What can hang from each mark
tigun: zuzok
tuzat: filipal sabi tigun
nifuma: tuzat zuzok
zuzok: gedur nifuma sabi tigun
gedur: tuzat
filipal: tuzat zuzok

(in the rows, 128 means zero)
Known rows, with every way that one mark hangs from another
zuzok{nifuma{tuzat{filipal}} sabi tigun}: [ 91 144 105  39  49 121 112 170 113 121 124  60 167 157 107 178 143 143
 185  99 148  56]
filipal{tuzat{sabi tigun} zuzok{nifuma}}: [ 75  94 152 155 142 115 131 165 138 110 122  74 165 170  70 160 128 127
 186 155 167 100]
tigun{zuzok{gedur sabi}}: [ 92 105 108 100  80 120 126 166 124 162 147 119 126 137 137 139 180 107
 202 113 113 105]
tigun{zuzok}: [112 106 128 146 125 130 110 140 127 151 146 119 135 121 131 126 133 129
 153 144 122 144]
nifuma{tuzat{filipal sabi tigun} zuzok}: [107  67 143 113 149 152  87 143 171 164 138  97 162 169 105 180 117 120
 138 127 184 132]
filipal{zuzok{gedur sabi}}: [110 129 103 110  96 116 159 159 138 131 152 117 129 143 117 134 174  86
 202  93 124  92]
filipal{tuzat{tigun{zuzok{gedur sabi}}}}: [ 62  91 126 105  91 127 135 162 134 168 135 124 125 155 108 180 184 100
 211 144 120 102]
tuzat{filipal{zuzok{gedur}} sabi}: [ 98 117 124 142 128 140 125 171 138 131 139 101 169 181 101 167 163 120
 188 127 145  95]
filipal{zuzok{gedur sabi tigun}}: [ 90 139  87  92  53 117 148 165 135 127 152 110 147 150 107 147 170  96
 222  89 128  78]
gedur{tuzat{filipal{zuzok} sabi tigun}}: [ 99 112 165 128 170 159 128 148 141 138 143  82 179 163  96 182 146 131
 175 136 161 116]
filipal{tuzat{sabi}}: [ 89 107 166 126 149  96 126 156 135 105 136  99 143 151  87 138 115 124
 140 140 137  98]
nifuma{zuzok}: [127  96 117 124 134 134 120 133 145 146 130 139 130 131 125 130 128 108
 129 135 146 149]
tigun{zuzok{gedur nifuma{tuzat} sabi}}: [ 78 106 102  71  47 103 118 198 108 137 142  66 131 140 131 142 166 122
 211 116 137  78]
zuzok{gedur{tuzat} nifuma sabi tigun}: [ 65 146 100  23  18 116 150 195  84 110 119  74 151 151 123 171 177 142
 216 110 137  55]
filipal{tuzat}: [ 97 135 140 123 139 113 141 140 119 110 127 123 130 133  97 143 131 121
 135 146 122 107]
tigun{zuzok{gedur nifuma sabi}}: [ 74 106  98  92  54 118 127 185 108 149 128  91 134 150 137 145 188 124
 219 131 124  92]
gedur{tuzat}: [120 145 147  94 131 128 143 145 108 115 132 110 133 114 125 139 136 138
 137 130 127 115]
nifuma{zuzok{gedur sabi}}: [104  92  99  84  86 124 136 156 144 154 138 139 121 146 130 146 173  84
 176 105 137 115]
zuzok{nifuma{tuzat} sabi tigun}: [ 93 128 106  48  39  98 116 168 112 108 132  60 146 133 112 140 124 133
 180  89 153  67]
zuzok{gedur sabi tigun}: [ 90 127  93  67  39 119 136 160 125 139 133 122 137 150 124 155 168 113
 194  96 125  82]
gedur{tuzat{filipal}}: [112 149 143  86 137 152 137 142 102 121 122 109 156 140 126 173 153 149
 144 140 126 106]
filipal{tuzat zuzok{nifuma tigun}}: [ 71 141 108 122  86 107 140 175 107  85 130  81 169 150  69 156 133 137
 185 140 145  84]
zuzok{gedur}: [106 131 109 120  95 134 136 147 122 129 123 137 124 144 132 146 157 123
 149 133 128 111]
gedur{tuzat{tigun{zuzok{nifuma}}}}: [ 84 103 140 111 109 152 119 162  98 150 117  88 150 132 129 166 153 159
 181 169 145 131]

Rows
[ 75  91 127 107  79 124 106 177 130 128 117  76 148 171 110 165 135 139
 162 133 183  89] => zuzok{gedur nifuma{tuzat{sabi tigun}}}
[105  97 153 133 154 161 104 129 153 160 119 112 163 178 113 182 141 140
 142 137 151 127] => tuzat{filipal sabi tigun}
[ 79  92 143 147 139 140 120 138 134 153 132 125 137 135 101 168 140 124
 162 171 127 140] => filipal{tuzat{tigun{zuzok}}}
[ 88  92 118  90  72 129 115 161 143 175 155 103 121 138 128 160 167 101
 198 115 139 105] => nifuma{tuzat{tigun{zuzok{gedur sabi}}}}
[109  92  99  72  78 122 120 142 147 151 143 121 142 138 116 138 137 101
 175  96 143 119] => nifuma{zuzok{sabi tigun}}
[105 100 173 108 145 137 126 140 133 135 127 101 145 142 117 155 125 141
 146 132 157 125] => gedur{tuzat{sabi tigun}}
[107 148 102 127 108 150 123 143 130 126 142 109 180 152 100 171 145 131
 179 122 137 107] => tuzat{filipal{zuzok{tigun}}}
[ 70  94 118  68  71 121 117 188 125 134 142  97 166 154 108 164 139 130
 182 125 165 103] => nifuma{zuzok{gedur{tuzat{sabi}} tigun}}
[ 87  90 168 137 151 123 120 135 150 133 124 111 142 157  88 168 120 127
 141 149 148 116] => filipal{tuzat{sabi tigun}}
[ 97 105 170 100 151 163 118 142 130 146 119  97 166 165 115 190 147 149
 150 143 154 115] => gedur{tuzat{filipal sabi tigun}}
[ 87 100 131 151 136 164 128 150 155 152 131 111 171 192 103 194 170 115
 189 134 160 110] => tuzat{filipal{zuzok{gedur}} sabi tigun}
[ 77 121 114 124  99 133 102 179 125 111 127  58 202 182  84 172 137 149
 198 127 160  85] => tuzat{filipal{zuzok{nifuma tigun}} sabi}
[ 92  57 127 111 107 133 103 160 167 157 143 108 140 162 113 161 129 104
 150 121 188 126] => nifuma{tuzat{sabi tigun} zuzok{gedur}}
[ 76 128 126  60  89 142 139 182 102 160 141  99 150 152 133 182 207 128
 217 129 112  89] => tigun{zuzok{gedur{tuzat{filipal}} sabi}}
[ 86 101 113  86 113 185 133 153 126 168 116 138 156 168 125 218 192 124
 168 154 155 133] => nifuma{zuzok{gedur{tuzat{filipal tigun}}}}
[ 98  94 128 145 136 179 100 128 137 184 124 130 159 153 132 185 159 139
 165 165 133 148] => tuzat{filipal tigun{zuzok}}
[101  96 145 137 124 118 113 165 147 117 139  51 161 152  91 139 105 128
 172 120 189 104] => filipal{zuzok{nifuma{tuzat{sabi tigun}}}}
[103 115 115 113 120 158 142 141 137 151 115  92 162 172 107 185 178 117
 204 123 149 100] => tuzat{filipal{zuzok{nifuma sabi}} tigun}
[106 127 167  93 151 134 124 155 116 119 129  86 166 156 115 168 138 150
 149 133 140 105] => gedur{tuzat{filipal sabi}}
[102 137 101 105 103 141 153 158 134 144 144 113 153 166 114 171 198  93
 211 103 123  87] => tuzat{filipal{zuzok{gedur sabi}}}
[111 111 120 100 102 119 135 154 140 127 142  70 139 138 102 141 138 102
 191 102 165  91] => filipal{zuzok{nifuma{tuzat{tigun}} sabi}}
[ 93 113 147 112 140 180 118 144 118 174 130 113 165 143 129 192 166 151
 172 165 131 140] => gedur{tuzat{filipal tigun{zuzok}}}
[ 89  98 116 123  88 144 106 158 134 163 146 110 132 134 131 162 149 122
 169 141 146 126] => nifuma{tuzat{tigun{zuzok{gedur}}}}
[ 91 139  88 128  67 132 136 159 124 125 149 119 159 145 106 149 155 118
 192 116 137 103] => filipal{zuzok{gedur tigun}}
[ 85  69 144  95 118 144 122 162 140 157 132 117 148 160 119 174 152 118
 169 142 175 128] => nifuma{zuzok{gedur{tuzat{sabi tigun}}}}
